Every row comes from one small tree of marks. Brackets hold a mark, then the marks that hang from it, in the order of their numbers. Every link used is in the known rows. Which tree was each row made from?
In the rows, zero is written as 128.
Known rows:
{Z469 {Z749 {Z932 Z173}}}: [ 98 106 123 133  73 141 158 116 164 125 131 183 138 101 112 109 191 120
  61 168 109 110  85 128  81 115 134 136  82 167 128 134 134  96]
{Z175 {Z173 {Z281 Z359} Z875 Z933}}: [156 121 127  88 207 141 125 146  68  90 115  76 116 105 148 110  96 146
 126 141 117 168 105 197 167 169  51 112 111 126  60 184 117  75]
{Z619 Z919}: [100 108 147 169  85 113  99 146 112 152 141 140 132 109 115 111 133 116
  79 164 111  63 129 109 128 155 140 102 107 168 151 115 126 117]
{Z932 {Z173 Z175 Z933} {Z749 Z469}}: [165 116 177  47 108 143 166 121 103 139 110 155 106 134 103 152 167 102
 136 137 143 149 186 162  94 134 150 137 121 121 169 109 124 210]
{Z875 Z173}: [142 113 129 173 101 137  62 131 140 109 157 124 161 129 143 134 133 112
  91 126 106  63 125 104 113 126 130 114 123 167 145  90 141 109]
{Z619 {Z919 Z48}}: [ 88 103 146 191  75  94 114 151 105 148 128 149 150 103 112 126 165 118
  86 152 148  47 140  73 106 135 133 102 126 154 143 119 121 140]
{Z469 {Z749 {Z932 {Z173 Z175 Z875 Z933}}}}: [ 79 127 138  56 110  68 202  81 129 153  80 157  88 118 111 126 157 149
  76 119 148 153  92 120 119 127  97 132  95 113  75 164 100 100]
{Z619 {Z919 {Z48 {Z933 Z173}}}}: [110 129 128 175  54 132 126 171 153 128 109 134 131 144 127 104 149 142
 105 117 154  84 119 143  97 123 153 120 143 132 149 121 138 174]
{Z749 Z469 {Z932 {Z173 Z933}}}: [152 126 138 103  82 124 166 126 145  87 107 188 127 120 100  87 148 118
 115 169 140 124 143 145  88 121 104 158  84 153 162 163 133 150]
{Z175 Z173}: [153 110 114 159 111 158 107 136 116 104 174 127 148 120 144 111 144 119
 107 165 119 121 115 166  96 102 136 108  95 161 144 114 143 107]
{Z281 Z173 Z359}: [143  65 129 176 127 171  88 131 108  97 180 103 156 122 157 128 101 108
 136 157  89  93 129 136  84 178 166 156 107 181 120  95 167 112]
{Z281 {Z173 Z175 Z875 Z932 Z933} Z359}: [106  84 128  95 172  84 148  78  88 128 137  71  80 173 148 136  76 148
 184  97 117 157 136 100 151 191 139 153 119 102  65 154 123 132]
{Z958 {Z619 {Z919 {Z48 Z93 Z933}}}}: [138 164 125 152  75 110  78 147 150 124 110 122 174 138 125 111 131 135
 121 105 174 120 132 132  88 107 164  87 172  91 127 132 162 192]
{Z48 Z93 {Z919 Z619} Z933}: [145 177  95 179 104 172  59 143 188  90 125 150 179 139 116  61  77 122
 141  85 147 149  59 182  90  65 185 153 175 101 120 111 203 109]
{Z173 Z175 Z281 Z875 Z933}: [113 167 144  78 195  55 153  99  85 156  90  94  89  95 132 154  74 143
 146  93 150 158 132 116 196 139  72 110 130  84  93 155  91  97]
{Z175 {Z173 Z281 Z875 {Z932 Z749}}}: [144 119 127  91 183 175 154 140 106 141 155 107  69 134 152 160 155 161
 168 151  90 187 121 123 197 135  93 129 131 113  94 160  83  81]
{Z919 {Z48 Z933} Z619}: [141 159 118 162 108 119 105 144 162 116  95 157 170 152 137 122 126 102
  96  95 173 124 125 126  96  44 143 123 174 120 124 119 203 133]
{Z173 Z175 Z932 Z933}: [ 95 132 126 102 149  67 150  81 116 150 123 100  92 156 111 120 118 121
 157 105 143 150 137  88 163 114 140 122 121  73 143 161 128 155]
{Z175 {Z173 {Z932 Z749}}}: [145  86 118 114 128 199 135 139 124 126 188 128  99 165 135 136 186 129
 141 169  89 158 130 128 137 110 150 133 118 132 142 141 132 126]
{Z749 Z469 {Z932 {Z173 Z175}}}: [129 113 125 140  81 100 185  71 147 123 123 191 133 125 101 105 151  99
 134 151 128 125 152 113  76  96 166 156  98 165 155 109 121 161]
{Z281 {Z173 Z933} Z359}: [148  81 140 125 138 158  99 134  94  85 154  93 139 126 156 119  92 118
 132 145 112 111 137 147  95 185 132 156 100 148 116 132 169 129]
{Z93 {Z48 {Z919 Z619} {Z933 {Z173 Z281}}}}: [122 188  82 162 142 191 154 204 185 117  66 131 161 141 138  70  91 171
 137  90 167 166 104 202 134  40 129 155 181  96 162  96 170 116]
{Z958 {Z173 Z281 Z875} {Z619 Z919}}: [ 76 148 167 115 152 112 124 164  81 179 127  96 157  77 172 160  85 169
  73 155 125 127 166 116 189 192  56  39 117 110 101 153  64 103]
{Z469 Z749}: [103 114 120 134 110 132 109 149 136 163 127 122 144  87 120 131 140  97
  79 151 118 105 101 134 105 150 156  97 104 176 141 109 152  85]
{Z875 {Z173 Z175}}: [123 113 127 160 111 102  87  82 126 133 146 118 152 142 138 143 125 107
 112  96 115  82 142  87 117 107 157 113 133 145 129  78 130 136]
{Z919 {Z48 Z93}}: [135 125  99 200 112 129  76 138 130 106 161 149 177 110 103 138 158 110
 139 134 160  87 103  99  71 118 147 134 146 137 137 118 136 137]
{Z932 {Z173 Z281 Z875} {Z749 Z469}}: [179 133 176  78 144 166 149 156 117 137 118 153  99  87 122 175 148 126
 153 159 106 138 159 165 142 176  98 129 124 157 126 107  87 124]
{Z875 {Z173 Z175 Z281}}: [124 136 133 154 155 111  98  80 118 128 126  98 145 116 151 156 105 123
 130  85 114 107 142  90 155 110 128 110 141 121 125  87 111 118]
{Z749 Z932}: [114 120 112 173 107 115 141 122 152 125 155 175 135 109 113 102 137 110
 100 164 105 107 111  76 124  98 128 163 109 170 147 150 142  87]
{Z919 Z619}: [126 127 118 162 129 131 106 139 142 137 125 156 159 131 136 135 109  96
  74 141 123 114 116 124 131  98 127 119 136 157 140 100 179  83]
{Z875 {Z173 Z281}}: [142 135 135 161 146 142  73 125 131 104 137 105 153 100 153 146 114 125
 119 112 105  84 128 107 153 126  99 114 132 142 134 103 120  93]
{Z958 Z619}: [138 142 132 129 127 113 113 148 137 144 151 110 164  99 151 139 103 107
  97 146 130 130 149 125 130 116 131  81 127 132 169 109 167 132]
{Z933 {Z173 Z175 Z281}}: [107 139 110 151 164 133 159 109 121 146 129 103 120 106 141 155  95 131
 151 110 120 146 122 139 160 125 132 133 129 111 159  96 106 131]
{Z875 {Z173 Z932 Z933}}: [129 121 127 116 118 115  84 120 137 103 131 101 117 166 134 120 131 136
 123 105 121 102 127  83 155 132 104 122 121 106 138 158 133 132]

Which tree is each row?
[146  92 110 118 111 194 164 176 158 156 143 135  95 154 116 145 147 112
 175 167  93 150 149 127 142 178 176 161 128 171 190 112 125 163] : {Z933 {Z173 {Z932 {Z749 Z469}}}}
[147 121 130 133  83 101 168 120 154 117 122 195 116 109 105 110 145 123
 122 173 118 111 126 128 101 142 112 152  94 191 123 131 108 106] : {Z749 Z469 {Z932 {Z173 Z875}}}
[108 110 133 142 164 129 171  67 116 103 128 149 135 121 110  99 144 109
 133 138  95 137 116 118 127 101 124 165 117 121 103 143 122 132] : {Z749 {Z932 {Z173 Z175 {Z281 Z359}}}}
[ 64 127 132  83 162  71 148  99  88 167 140  97 107 160 136 151 117 151
 132 116 155 155 146  77 171 157  97  99 113  71  94 195  67 132] : {Z958 {Z173 Z175 Z875 Z932 Z933}}
[155 138 181  90 157 165 136 142 115 133 145 151  97  91 130 181 167 143
 128 146  99 126 129 146 160 148  74 128 125 120 113 117  87 102] : {Z932 {Z173 Z281 Z875} Z749}
[124 120 146 102 134  75 141  81  87 138 135 102  91 129 164 166  75 157
 147  98 147 137 147 108 130 158 119 138 109 110  96 113 111 116] : {Z281 {Z173 Z175 Z875 Z933}}
[ 96 116 128 115  87 112 166 118 157 141 119 176 117 100 113 123 173 139
  65 161 111 113  73 123 106 140 106 132  90 171  88 138 110  60] : {Z469 {Z749 {Z932 {Z173 Z875}}}}
[ 93 140 128  82 161  39 159  87 109 165 112  99  66 155 114 132 103 140
 160  93 145 156 126  85 189 139 108 117 127  79 103 170  99 123] : {Z173 Z175 Z875 Z932 Z933}
[109 156 136 124 187  68 148  91 101 166 116 105 104  86 130 160  86 129
 152 104 127 138 126 104 181 134 107 108 137 119  97 120  91  85] : {Z173 Z175 Z281 Z875}
[ 89 162 144  97 197  94 152 115  85 183 136  79 164  89 178 188  70 148
 120 118 151 174 175 105 177 143  82  51 134  81 102 137  78 121] : {Z958 {Z173 Z175 Z281 Z875} Z619}
[107 137  96 181  72 122 114 113 142 126 110 132 138 170 107 112 143 145
 146  80 169 114 104 138  79 116 198 140 166  95 121 107 119 206] : {Z619 {Z919 {Z48 Z93 {Z933 {Z173 Z175}}}}}
[158 102 162  93 101 156 153 114 118 149 137 166 124 134 104 157 174  87
 142 147 119 130 183 151  84 129 183 137 124 154 172  73 122 195] : {Z932 {Z173 Z175} {Z749 Z469}}
[157 179  88 174 132 174  97 145 165  80 123 117 151 125 128 128 129 150
 185  90 165 145  87 170  99 107 139 154 165  89 136 132 132 160] : {Z919 {Z48 Z93 {Z933 {Z173 Z281}}}}
[164 160 102 179  97 131  62 132 160  91 139 139 167 138 106 108 150 111
 156 100 170 113 101 133  63  87 170 141 162 114 127 132 163 161] : {Z919 {Z48 Z93 Z933}}
[129 169 109 167  91 137 113 190 168 121 121 130 161 126  99  45 133 137
 146 118 165 108 126 160  86  51 169 141 155 126 170 112 168 137] : {Z93 {Z48 Z919 Z933}}
[153 158  73 184 102 176  95 154 186  90 110 158 175 180 130 129 128 131
 124  83 175 145  77 171  74  76 157 157 182 107 127 109 188 153] : {Z919 {Z48 Z93 {Z933 Z173}} Z619}
[174 107 128  40 137 154 166 157 104 131 121 119  64 159 127 137 145 139
 163 162 126 196 151 154 157 163 110 131 116 142 113 176 103 130] : {Z175 {Z173 Z875 {Z932 {Z749 Z469}} Z933}}
[106 119 125 104 132  80 110  74 127 127 121  95 107 182 133 128 126 133
 140  74 131 122 141  69 158 113 130 118 130  81 127 142 123 159] : {Z875 {Z173 Z175 Z932 Z933}}
[110 148 155  34 212  92 181 104  95 180 104  94  41 135 123 177 119 149
 178  95 121 196 145  78 237 143  90 137 155  56  93 179  77 122] : {Z173 Z175 Z281 Z875 {Z932 Z749} Z933}
[142 105 130 163 176 160  62 133 115  90 133  86 167 111 144 122 107 103
 118 122  81  85 123 128 147 158 110 121 138 161 106 117 142  97] : {Z875 {Z173 {Z281 Z359}}}
[153 153  87 145 101 154 135 195 173 120 118 127 134 170 116  96 154 146
 122 132 150 119 137 187  97  84 150 150 148 146 183 105 153 155] : {Z93 {Z48 {Z933 Z173}}}
[148 147 136 125 129 112 179 114 146 111 104 180 111  84 114 122 126 139
 146 163 113 135 127 134 136 141  80 148  98 165 114 144  85  89] : {Z749 Z469 {Z932 {Z173 Z281 Z875}}}
[111 120 142  98 178 115 180  72 104  94 103 140 121 127 109  95 135 126
 129 124 117 158 121 133 136 109  90 164 114  87  98 183 122 145] : {Z749 {Z932 {Z173 Z175 {Z281 Z359} Z933}}}
[112 139 130  93 149  70 132 130 124 141 120 107  76 139 120 125 112 142
 145 124 132 136 110  98 184 156  87 118 118 103 110 183 114  97] : {Z173 Z875 Z932 Z933}
[141 173  73 188  93 206  85 160 205  86 125 142 174 156 128  68  76 142
 146  84 141 160  40 213  91  89 181 167 171 101 136  94 192 123] : {Z48 Z93 {Z919 Z619} {Z933 Z173}}
[161  52 130 104 145 173 139 150 114 140 153 106  88 156 141 154 110 116
 195 165  68 147 167 113 133 234 177 175 131 195  94 117 129 124] : {Z281 {Z173 Z875 {Z932 {Z749 Z469}}} Z359}
[ 81 114 155 139  95 137 103 167  98 167 157 118 189 105 162 137 119 135
  50 175 130 100 174 112 125 164 114  46 104 129 155 132 112 151] : {Z958 Z173 {Z619 Z919}}
[146 142 169  85 116  99 121 136 112 108 131 144 108 115 119 133 145 144
 100 133 147 107 111 164 122 149  62 109  97 109 116 145 113 117] : {Z932 {Z173 Z875 Z933}}
[125 148 143 103 168  98 106  86 101 116 100  91 130 122 149 150  95 138
 126  72 140 124 147 106 166 117  92 111 135  88 120 125 109 132] : {Z875 {Z173 Z175 Z281 Z933}}
[150 100 130 110 120 160 142 157 141 157 144 140 102 137 104 139 152  89
 168 168  97 140 167  98 143 156 177 146 134 173 174 126 133 150] : {Z173 {Z932 {Z749 Z469}}}
[135 106 170 101 111 154 139 103 114 146 166 162 119 135 115 170 193 103
 118 137 111 121 152 129  97 101 161 138 129 115 155  83 123 177] : {Z932 {Z173 Z175} Z749}
[150 148  84 140 176 178 132 200 148 104  96  92 142 154 119  80 126 138
 147 128 125 140 132 211 127 117 128 155 165 142 144 125 157 143] : {Z93 {Z48 {Z933 {Z173 {Z281 Z359}}}}}
